Each row comes from the steps of one walk. Every step used is in the known rows, and no mark comes twice. Write the walk behind each row, first mark first.
Known rows
g-p-e-b-f: [ -4.3 -21.2  -9.8  14.6  36.0  16.8 -37.3 -24.7  23.9 -10.3  43.7  17.1
  20.5 -13.8   1.1   6.1 -15.6 -30.1  -7.1 -11.3  33.4  -8.6 -15.6 -18.7
  17.2]
j-g: [ 11.4 -17.0  29.3 -28.1  52.3  -2.6  16.7  -5.3  22.9 -22.4  -5.5 -12.7
  38.2  -4.5  13.4   0.1  21.0 -34.3  -0.2  -3.0  46.8  -9.7 -15.7   9.8
  26.2]
j-g-p-f-b-e: [  4.8 -26.7  12.8 -12.2  51.0  -0.3 -12.5  -1.5  32.5  -9.9   5.6  -8.7
  40.3   1.5   9.4  12.9   2.2 -15.6  14.7   1.5  47.6  -9.8   1.8  10.9
  19.2]
f-p: [-15.3  -8.5  -4.0 -26.5  28.5 -12.8   1.3  -0.4   6.7   0.5  21.0  20.7
  11.7  22.9 -22.0  11.3   6.0 -13.9  -2.7   4.1  40.2  14.4 -19.3 -31.8
   6.9]
j-g-p-f-l-e-b: [  1.6 -29.0   3.9  -5.1  47.2  -0.5 -16.1  -8.7  37.1  -8.2   7.1 -10.1
  32.9   0.5  18.1  17.9  -2.7 -32.6   9.4  -4.6  44.9 -19.4   0.5  10.6
   6.5]
l-j-g-p: [  0.7 -20.1  27.2  -6.6  45.9   1.7  10.7  -8.8   7.1 -36.2   5.1  -4.4
  14.6  -3.9   0.9  17.9  11.9 -54.9  22.2 -11.4  23.9 -27.7 -25.8 -14.8
  20.3]
e-b-f: [-35.3   1.1  -7.5 -11.5  15.1   0.8   3.1   1.6  19.7  -1.0  28.0  17.4
 -10.2   4.8  -6.7 -14.2   8.6 -33.4  -8.8  -6.7  44.2 -23.4 -32.8 -12.4
  18.8]
f-l: [-37.5 -11.3   9.4 -31.4  40.4 -10.6   0.3   5.4  30.8   8.4   9.8   9.9
   8.6   0.8 -11.4  24.8  23.3 -41.5  -8.0 -16.0  47.2   6.6 -23.6 -19.8
   8.6]
j-g-p: [ 18.9 -29.4  23.0 -11.2  52.8   4.6  -4.3 -16.1  34.3 -32.3   4.9 -11.3
  48.0  -7.1  18.7   6.6   3.5 -31.1  -1.1  -6.2  44.7 -12.8  -7.4   6.8
  20.5]
j-g-p-e-b: [ 18.3 -27.9  13.1   4.5  46.9  13.7 -16.5 -19.9  33.0 -22.2  10.6  -7.9
  41.8 -16.9  19.8   7.7  -5.1 -32.3  -5.8  -5.5  41.4 -16.7  -8.2   5.4
  20.9]
g-p-e-b-f-l-j: [-18.6 -21.8  -9.0  15.4  34.6  15.1 -35.9 -18.7  22.4  -2.5  41.7  17.5
   7.2 -13.2  -4.7  19.5 -10.2 -40.5  -3.4 -16.6  32.5 -15.2 -18.3 -28.7
  13.3]
j-g-p-e-b-f: [ 11.5 -26.2  11.7  -3.2  49.3  11.3 -14.3 -16.2  29.5 -17.3  19.2  -7.2
  36.7 -13.4  14.7   5.9   3.7 -32.6  -5.4  -6.3  48.8 -18.8  -7.8   1.4
  24.0]
l-e-b-f-p-g-j: [-30.8  -5.4  -6.9  19.8  21.6  11.0  -7.0   3.3   4.5   3.5  39.3   3.2
 -17.5  25.5  -1.9   8.6  -8.9 -37.6   8.7  -6.7  44.5 -31.3  -8.3 -21.7
  14.2]
p-e-b: [ -8.7  -2.5  -3.8   8.4  29.8  14.7 -15.1 -15.9  12.5   6.4  22.8  15.2
   6.9 -21.1  -0.3   0.0  -3.6 -35.3  -9.3  -5.9  27.4   0.6 -26.8  -9.8
  20.9]
f-p-e-b-g: [-16.2  -5.9  -9.4   7.0  22.9  -0.3 -20.6  -7.2  13.1  18.3  29.8  17.2
  10.4  10.8 -19.9  16.4  -0.1  -5.4 -12.1   2.3  38.4   6.3 -14.2 -27.9
   8.1]
l-e-b-f: [-21.1  -0.4  -4.6  10.0  32.8  10.3   2.7   1.7   2.6   2.7  33.8   1.2
  -9.9  14.0  -5.4   2.6  -5.1 -38.3   9.0  -2.2  48.1 -29.5 -14.9  -6.5
  14.9]
b-f-l-e: [-46.1  -5.5   3.0 -37.5  49.3 -12.0   9.2  14.1   6.1  16.6  41.6   9.3
  -9.0  17.1 -22.3  15.8  37.8 -41.9   5.9 -14.1  68.0  -9.6 -17.1 -25.4
  22.9]
e-p: [ -4.9 -13.9  19.4 -15.3  30.0   1.3 -21.2 -17.0  25.1  -7.7  21.9  10.7
   5.1  17.6 -16.2   0.3  -0.8 -27.7 -13.0  -2.5  32.3 -10.8  -8.6 -15.9
  -3.7]
g-j: [-24.7 -14.8  19.1  -4.1  40.4   6.1  21.0 -15.2  22.3 -15.1  10.7   4.2
   1.6   5.0  11.4  11.7  17.4 -59.5  -3.8 -18.3  13.9  -8.3 -32.2  -6.6
  36.9]
l-e-b-f-p: [-24.1  -0.5 -11.4   7.7  28.1   7.5   0.6   4.5   0.1   9.1  37.4   4.1
 -12.2  22.2 -11.5   7.1  -7.0 -32.1   7.8   2.0  50.1 -26.0 -13.2 -14.7
  10.5]
p-e-b-f-l-j: [-33.1  -0.5  -6.3  -2.2  30.7   8.3 -10.4  -5.1   5.4  16.7  33.9  19.3
 -13.9 -14.8 -15.3  11.1  14.5 -46.0  -3.0 -12.3  37.8  -9.0 -29.2 -25.6
  22.4]
l-f-p-e-b-g: [-43.8  -2.6  10.0  -9.9  30.9 -20.8  -8.8 -10.8  15.7  14.7  38.9  22.1
  -1.5   0.7 -19.8   0.1   2.0  -3.8   8.6   0.7  52.6   1.6  -5.7 -21.6
  -3.7]
j-g-p-f-l-e: [  6.6 -30.8  10.7 -13.8  57.2  -3.5 -12.3  -8.6  33.1 -10.2   8.0 -10.8
  38.9   2.1  16.5  19.5   5.6 -31.9  14.0  -5.1  46.9 -11.7   3.1   8.5
   9.8]
f-l-j-g-p-e-b: [-32.8 -17.6   9.0  -6.6  36.7   1.1  -8.5   1.0  26.9   2.6   8.2   2.4
   0.0  -8.4  -6.6  39.2  15.4 -57.9   2.4 -17.9  37.8 -19.9 -23.2 -24.5
   7.1]
g-p-e: [  8.7 -24.9   1.9  10.1  49.1  14.3 -34.1 -28.9  21.3 -16.1  35.9  13.4
  33.4 -16.6   3.6  11.8 -13.8 -29.5  -2.3 -11.2  29.2   5.9 -12.1 -16.4
  17.7]
b-e-p-g-j: [-22.3 -16.3  28.2  14.2  20.9  22.5 -34.3  -5.6  39.0   6.1   7.6  -4.0
  -3.4  30.2 -30.2  12.6  -3.5  -9.5   0.4 -11.6  50.3 -17.8   5.9 -21.4
  32.0]

Write each row's walk
[-43.8  -9.5  -6.5  -6.6  17.3   1.9  -6.2   4.8  29.7   1.2  25.6  10.7
 -10.7   3.3  -7.1   6.8  10.4 -45.5  -6.2 -12.9  48.3 -37.0 -27.8 -18.8
  10.7] => e-b-f-l-j-g-p
[-41.4  -2.2 -14.2  -7.0   2.0  -3.8 -11.9   5.9  17.2   1.2  36.0  23.5
 -12.7  17.3 -12.4 -11.4   1.4 -21.6  -9.2  -6.0  48.8 -20.8 -22.7 -30.8
  10.9] => e-b-f-p-g
[-34.7 -13.3  20.9 -27.7  43.2 -10.1  12.1   8.6  20.3  -1.7  -0.5  -0.7
   0.2  -1.2 -10.4  35.2  31.5 -58.6   6.9 -17.3  41.4 -13.7 -27.2 -22.7
  10.7] => f-l-j-g
[-39.7  -7.5  -2.8  -1.7  32.8   2.3  -6.5   8.6  26.6  17.4  15.7   1.2
  -5.5   8.1  -7.5  29.7   1.3 -45.1  -1.3 -11.3  49.0 -14.3 -15.7 -15.3
   0.2] => f-l-e-b
[-33.9  -1.7  -5.0 -28.9  39.1 -18.5  -3.4  20.9   8.4  23.1  16.5  19.1
   4.7  14.4 -15.2   5.9  12.1  -7.1  30.5   5.8  37.7  13.7  -9.8  -0.2
  15.0] => p-f-b-e
[-49.0  -5.8   5.5 -49.6  44.3 -17.6  10.0  12.1  12.4  12.4  35.8  16.2
  -5.1  11.8 -22.4   7.5  46.3 -39.5  -2.1 -16.4  65.0  -1.5 -24.4 -27.6
  25.6] => b-f-l
[-28.9  -4.7   5.5 -22.3  44.2 -28.6  -5.9  15.0  12.9  16.1  23.6  15.4
  18.3   8.9  -0.3   2.8  20.6  -5.9  21.7   1.0  29.7  10.6  -9.1   7.2
   5.7] => p-f-b-g
[-41.0 -13.8   6.9 -34.8  50.2  -9.8   1.4   5.9   7.7   7.4  38.2  10.2
  -6.1   2.5 -20.5  22.0  42.4 -50.1   6.9 -18.7  58.1 -15.0 -21.9 -33.2
  25.7] => b-f-l-j-g-p-e
[  3.4 -31.7  12.7 -21.7  54.5  -7.5 -12.6 -10.4  36.6 -12.7   4.3  -5.8
  41.6  -1.7  16.0  15.1  11.3 -30.6   8.6  -6.7  44.5  -6.5  -3.2   7.1
  11.1] => j-g-p-f-l
[ -3.4 -26.9  -5.7  -8.9  45.6  -6.9 -28.0 -19.9  25.7 -13.5  26.5  19.0
  29.3   2.8   4.9   5.3  -5.5 -22.5  17.3  -9.0  23.8   6.0  -8.8  -6.2
   6.9] => g-p-f
[ -3.1 -20.2  21.0 -11.2  47.4  -5.5   7.9  -7.4   5.0 -27.6   4.7  -0.2
  12.4  -1.4   1.5  18.0  15.1 -51.9  29.2  -9.7  20.4 -22.8 -22.5 -11.5
  16.4] => l-j-g-p-f
[-33.4 -10.4   6.7 -14.5  47.1  -3.0  -0.7   7.8  19.5  14.1  16.8   0.2
   3.7   8.6 -10.6  33.0  12.8 -44.6   3.5 -13.0  52.0  -3.7 -12.6 -17.4
   5.4] => f-l-e
[-23.8 -20.5  27.3   6.5  22.6   1.8 -14.4 -10.4  23.3 -33.4  17.1   9.0
   9.2   5.5  18.8  -1.0   5.4 -44.0   2.8 -29.5  23.8  -8.6 -13.5 -27.5
  29.8] => p-g-j
[-22.2 -27.8  -7.2 -10.5  43.3 -10.7 -28.6 -12.2  27.7  -5.5  24.3  18.7
  16.0   3.3  -2.4  22.4   1.3 -34.9  19.9 -14.9  23.9   0.6 -12.2 -18.1
   0.3] => g-p-f-l-j
[-12.3 -25.6  22.9  23.9  53.7  -7.1 -36.4 -11.6  44.7   4.7  25.3  -8.3
  40.1  11.9   3.2  22.1  13.6   0.3   8.5 -16.2  40.3 -12.3   6.3   6.1
   8.7] => b-g-p-f-l-e
[ 23.2 -29.2  19.7  -5.1  57.3  10.2 -12.6 -21.1  27.9 -23.6  11.0  -9.8
  48.5 -16.3  17.9  10.3   1.6 -32.4  -2.0  -6.1  43.7  -7.5  -5.4   3.7
  23.6] => j-g-p-e
[ -8.0  -4.1   8.1  24.3  33.6  14.1 -21.6 -16.4  23.0  10.5  22.4   4.9
  16.8 -17.8   0.9   4.1   4.3 -20.4 -12.9  -9.0  32.0  -7.0 -20.0  -3.1
  23.6] => p-e-b-g
[-10.6  -7.3  -8.6 -17.1  35.2  -4.8  -9.9  -7.3  -1.5  12.0  29.4  22.8
  10.3  10.5 -24.8  17.8   4.9 -15.6  -4.6   3.7  38.5  22.6 -16.9 -35.4
  12.3] => f-p-e
[-26.0 -14.1  14.5  -8.6  30.5 -13.1 -28.3  -3.8  28.4  13.7  29.5  12.0
  -1.2  26.6 -10.5  10.3   6.8 -18.4   0.3   0.0  22.3 -11.1   2.4  -5.1
  -9.4] => e-p-f-b-g-j
[-23.1 -17.5  12.5 -29.1  33.5 -14.9 -24.6  -6.0  26.7  14.2  14.0  11.1
  -6.6  24.4 -19.6  19.0  16.8 -36.2   6.6  -3.8  31.0 -11.7  -1.4 -14.8
 -14.0] => e-p-f-l-j-g
[-24.6  -2.9  25.7   1.2  40.2 -12.7  -1.7  19.4  18.4  -2.5  30.5   1.8
  27.6   0.1   0.4   7.1  10.9  -4.7  -4.6  -1.0  42.3  -4.7 -14.1   0.7
  11.8] => f-b-g
[-20.3 -10.2   4.5 -26.7  28.1 -15.6 -26.1  -0.2  17.3  11.5  29.9  21.4
  -2.9  22.9 -16.1   2.5  -0.7 -20.0   3.7   6.9  27.4  -1.4  -1.2 -11.2
 -15.7] => e-p-f-b
[ -8.9 -16.1  16.8   0.2  40.7   6.0   3.5  -8.0   3.5 -24.0  17.3  -0.2
   1.9  -8.5  -2.7  15.6  13.7 -55.4  17.7 -11.8  29.0 -33.6 -25.8 -18.8
  23.1] => l-j-g-p-e-b-f
[ 14.5 -30.0  14.3 -19.5  54.2  -4.6  -9.0 -14.1  31.6 -21.1   5.2  -5.9
  44.6  -2.0  18.7   6.0   6.8 -27.3  10.8  -3.3  39.5  -8.0  -4.3  11.7
  16.1] => j-g-p-f
[-29.3 -11.7  11.5 -10.0  31.0   7.7 -29.3   2.7  38.0  32.9   3.3   1.3
  -6.0  32.0 -42.9  20.0   7.7  -3.1  10.0  -2.2  54.5  -5.4   4.0 -11.3
  19.0] => b-e-p-f-l
[-19.1 -14.3   1.4 -14.7  15.8 -13.2 -21.0   1.1   8.8 -11.5  25.0  22.0
  12.5  24.5 -15.8   5.8  -0.8  -9.4  -1.0  -6.6  42.9  10.9  -7.3 -46.9
   5.3] => f-p-g
[-44.2 -14.7   9.6 -39.4  46.9 -13.1   7.1   9.5  11.7   1.0  33.8   9.3
  -6.3   9.3 -20.0  19.3  42.7 -49.6   8.1 -19.6  58.7 -18.3 -22.8 -31.1
  24.2] => b-f-l-j-g-p
[ -1.4 -14.4  19.5  13.3  34.3  10.4 -28.9  -8.4   8.8  -8.9  32.5  -2.8
   1.5  24.8  -5.9   7.8 -17.1 -31.1   9.1  -5.9  42.0 -21.8   9.7 -19.6
  -2.2] => l-e-p-g
[-16.5 -11.7  19.4  16.5  43.6  -3.9 -22.6   9.0  22.3  -2.3  42.2   3.3
  34.3  -7.4   2.4  14.4  -2.1  -2.6  -5.6  -3.1  39.3  -5.8  -6.9  -4.3
  11.9] => f-b-g-p-e
[-13.9  -6.4  10.2  30.4  33.9  16.9 -18.3 -19.7  26.1  11.0  22.7   4.3
  10.4 -16.0   5.3   7.9   5.7 -29.3 -14.3 -12.8  23.9 -10.5 -20.5  -2.3
  28.1] => p-e-b-g-j
[-53.7   3.3  22.4 -24.5  37.6 -19.1   8.7  13.1  13.1   6.9  32.4  17.1
  -6.1  -2.4 -20.9  -3.0  -1.8  -9.0  23.9   3.1  62.2  -2.2  -7.4 -10.4
   9.5] => l-f-b-e
[  4.3 -24.3  31.0  32.5  53.4   6.2 -35.6 -23.4  40.9  -8.8  28.7  -7.8
  49.6  -6.8   4.8  13.5   9.9  -1.4  -8.3 -17.2  36.8  -9.1  -2.9   1.4
  23.7] => b-g-p-e
[-32.4 -10.6  14.6  -8.1  30.5   7.8 -25.1   4.0  31.0  30.6   2.6   2.4
 -13.6  31.7 -47.1  25.2  10.2 -11.0  17.2  -4.3  47.8 -11.6   1.2 -17.7
  18.6] => b-e-p-f-l-j
[ -4.9 -11.2  32.2 -17.2  45.2  -4.3  25.9  -1.8  -0.9 -28.7  -2.4  -5.2
   6.9  -3.0  -2.7  13.5  24.8 -56.7  21.9 -10.1  25.0 -24.4 -31.5 -11.9
  24.5] => l-j-g
[-14.2 -10.8  22.5   0.1  29.5  19.2 -22.4  -3.1  34.5  14.9   5.1  -3.1
   0.9  27.2 -40.7  11.3   0.5  -3.7   0.5  -1.5  54.8 -12.0  -1.1 -11.8
  27.9] => b-e-p
[-49.7  -0.3  32.4 -17.1  42.3 -29.4   6.5   7.2  17.9  -1.9  38.5  13.4
   7.8  -7.5  -5.5  -5.1   7.4  -7.1  15.3  -0.9  54.8  -5.2  -6.8  -4.0
  -1.1] => l-f-b-g
[  8.5 -28.0  12.4 -18.5  52.1  -6.9  -9.1  -4.3  28.5 -17.8  10.9  -4.0
  43.4  -3.6  19.5   7.2   2.7 -25.2  11.3   0.2  40.4  -7.9  -2.8  10.6
  11.7] => j-g-p-f-b
